Known rows, with every way that one mark hangs from another
vubuf{seza{butov dudos{gapa} gusam pezo}}: [-10  11  -1  -2   6  16  -5   5 -22  -2  23  21 -11  -6 -16 -11  -1   0
  18 -10]
pova{seza{butov gusam pezo{bota gapa} vubuf}}: [  3  21  10   1  -5  17 -12   9 -19   1  35  17  -1 -21 -13  -6  11   8
  27 -16]
seza{butov dudos vubuf}: [ -3   6   1  -1   7  13  -5   3  -6 -14  14  20 -10  -8 -11  -4  -2  -4
  15  -4]
dudos{gapa pobi{pezo} seza{vubuf}}: [ -3   8 -10   0  18  19   4  -4  -5   4   6   6  -7 -15  15   9   7   5
   6  -6]
seza{butov dudos{gapa} pezo vubuf}: [ -8  11  -1   0   7  19  -3   5 -15 -12  25  25 -13 -11 -15  -5  -1  -4
  26 -15]
pima{seza{butov dudos{pobi{pezo{bota}}} gusam vubuf}}: [ -8   7   0   1  14  27  -7   5  -8  -1  21  29  -9 -23   0  -1   5   0
  15   3]
pima{seza{butov dudos pezo{bota gapa} vubuf}}: [ -4  16  15   4   3  26  -8  15  -5  -3  31  18  -2 -19 -15  -2   9  -3
  18 -15]
dudos{gapa pobi seza{pezo vubuf}}: [  3  11 -11   1  15  22   1  -3  -9   6  20  11 -16 -11   3   5   3   5
  13 -14]
pezo{bota gapa}: [  2  12  10  -1  -2   6   6   9   1   7  12  -7   7  -6  -6   5  14   7
   2 -14]
vubuf{seza}: [-1  1  1  1  0 -2 -1  2 -5  5 -5 -5 -2  5 -2  0  3  0 -5  1]
pima{seza}: [ 0 -3  4  5  2  6 -3 -3  3  1 -3  0  1 -1  4  0  3 -3 -7  6]
dudos{gapa pobi seza{butov gusam pezo}}: [  0  10 -10  -2  14  24  -2  -5 -15   5  26  19 -12 -16   0  -3   3   5
  16 -12]
siku{pezo}: [-4  1  1 -4  0 -7 -4  1  3 -7 -4  0  2 -1  8  0  0 -3 -4  2]
gobu{butov}: [ 5 -2 -1  1  4  3 -2 -1 -6 -4  2  4  1  1  0 -7  0 -3  1 -2]
pova{seza{dudos gusam pezo}}: [  1   6   4   0  -2  12 -10   4 -14   1  25  16  -4  -8   3  -5 -10   0
  13  -4]
vubuf{seza{butov dudos{pobi} gusam pezo{bota gapa}}}: [ -1  16   4  -4   6  21  -2  17 -16  11  37  17 -10 -15 -16   0   7   4
  18 -17]
siku{pezo{bota gapa}}: [ -1  13  10  -5  -3  -1   2  11   4  -1   8  -7  10  -8   2   5  14   5
  -2 -11]
vubuf{seza{dudos}}: [-3  2  3 -1  4  5  0  6 -5  2  3  1 -5  4 -2  1 -2 -2 -4 -2]
pova{seza}: [ 6  1  3  3 -3  3 -2 -1 -5  0  2 -3  4 -1 11  4  4  2 -3 -3]
dudos{gapa pobi seza{butov gusam pezo{bota} vubuf}}: [  2  20  -7  -2  17  31  -2  -3 -19   6  35  24 -17 -21  -7  -3  11  12
  24 -18]

Rows
[ -4  22   0  -1  10  26  -6  -3 -19   2  30  20  -9 -19 -11 -10  10  11
  24 -17] => dudos{gapa seza{butov gusam pezo{bota} vubuf}}
[  4  13  -8   1  12  28  -5   0 -25  -8  39  35 -21 -17  -6  -2   0   3
  30 -14] => pova{seza{butov dudos{gapa pobi} gusam pezo vubuf}}
[  4   8  -9  -1  17  19   9  -1  -7  -6  19  18 -21  -5  -5   8   3   3
  13 -10] => seza{dudos{gapa pobi} vubuf}
[ -4   8  -1  -3   3  12 -11   3 -11  -2  26  25 -15  -9 -14 -12 -14   0
  24   0] => seza{dudos gusam pezo vubuf}
[ -6  11  -4  -4  10  19  -5   9  -9  -5  26  27  -8 -24  -8   0   0  -1
  25  -3] => seza{butov dudos{pobi{pezo{gapa}}} gusam vubuf}
[ -8  10  11  -1  -4   5   2  14   1   9   6  -7  16 -13   4   6  13   4
   3  -9] => pobi{pezo{bota gapa}}
[  4  16  -6  -2  10  23 -10   2 -11   4  33  21 -12 -24  -9  -4   1   5
  24 -11] => dudos{pobi seza{butov gusam pezo{gapa} vubuf}}
[  7  18   2   0   9  23   0   9  -3  15  29   4  -7 -19  -1   9  10   9
  12 -20] => dudos{pobi seza{pezo{bota gapa} vubuf}}
[-8  3  3  0  0 11 -7 10 -6 -6 18 17 -3 -9 -7 -4 -8 -9 15 -8] => seza{butov dudos pezo}
[ -1  11  -2  -3   6  17  -5  13 -15   5  32  19 -12 -13 -15  -2  -1  -1
  18 -11] => vubuf{seza{butov dudos{pobi} gusam pezo{gapa}}}
[ -6   6  -4   0   9  12  12   6  -5   9   7   3   1 -10  10  12  14   6
   3 -10] => dudos{gapa pobi{pezo{bota}}}
[ -5  17  -7  -2  19  28   1  -3 -15   4  20  19  -8 -24   5   1  15  12
  17 -10] => dudos{gapa pobi{pezo{bota}} seza{butov gusam vubuf}}
[ -6   4  -8   2  19  24  -1  -3  -9  -2  17  25 -14 -15   4   1   2   1
  13   5] => pima{seza{dudos{gapa pobi{pezo}} gusam vubuf}}
[  4   5   1   1  -1   7  -8  -4 -14  -6  12  12   0  -9   1  -6   4   3
   9  -1] => pova{seza{butov gusam}}
[  3  15  -4  -2  12  26  -9   1 -14   8  32  23 -15 -22  -5  -4   3   8
  22 -10] => dudos{pobi seza{butov gusam pezo{bota} vubuf}}
[ -2   5   0  -3   5   6  -3   1 -10   3   9   9  -9   2  -7  -6  -5   2
   3   3] => vubuf{seza{dudos gusam}}
[ -9  17   4  -3   6  20  -1   8 -23   3  28  19  -9  -8 -17  -8   7   5
  18 -17] => vubuf{seza{butov dudos{gapa} gusam pezo{bota}}}
[ -6  11  -2  -3  10  14   1  -1 -19  -6  15  17 -10  -2 -13  -8   5   3
  10  -7] => vubuf{seza{butov dudos{gapa} gusam}}
[  9   6  -4   2  12  19  11   0  -9  -2  18   9 -10  -4  12  15   6   3
   2 -14] => pova{seza{dudos{gapa pobi}}}
[  3  10  -1   0   6  19  -3   8  -3   7  23   6  -1 -19   2   7   5  -1
   9 -17] => dudos{pobi seza{butov pezo{gapa}}}
[ -3   8  -5   3  13  24   1   4 -15 -11  18  22  -8 -18  11  10   8  -2
  16 -11] => pova{seza{butov dudos{gapa pobi{pezo}} vubuf}}
[ -1  13  -3  -3  10  24  -6   9 -16   0  39  34 -20 -18 -16  -5  -2   3
  29 -10] => seza{butov dudos{pobi} gusam pezo{bota} vubuf}
[ -6   8   1   0   9  13   4   3 -13  -7   8   9  -6   0  -8   0   8  -2
   4 -12] => vubuf{seza{butov dudos{gapa}}}
[ -2  17  -5  -3  15  29   1   5 -21  -2  41  35 -22 -17 -18  -4   5   6
  32 -18] => seza{butov dudos{gapa pobi} gusam pezo{bota} vubuf}
[ -8   0  -7  -4  10   9  -3   6 -10   9   8  12  -8  -7   6   2  -6   0
   4   6] => vubuf{seza{dudos{pobi{pezo}} gusam}}
[ -2  14   4  -2   1  16 -11   4  -9   5  25  10   3 -19  -6  -9   1   3
  16 -11] => dudos{seza{butov gusam pezo{gapa}}}
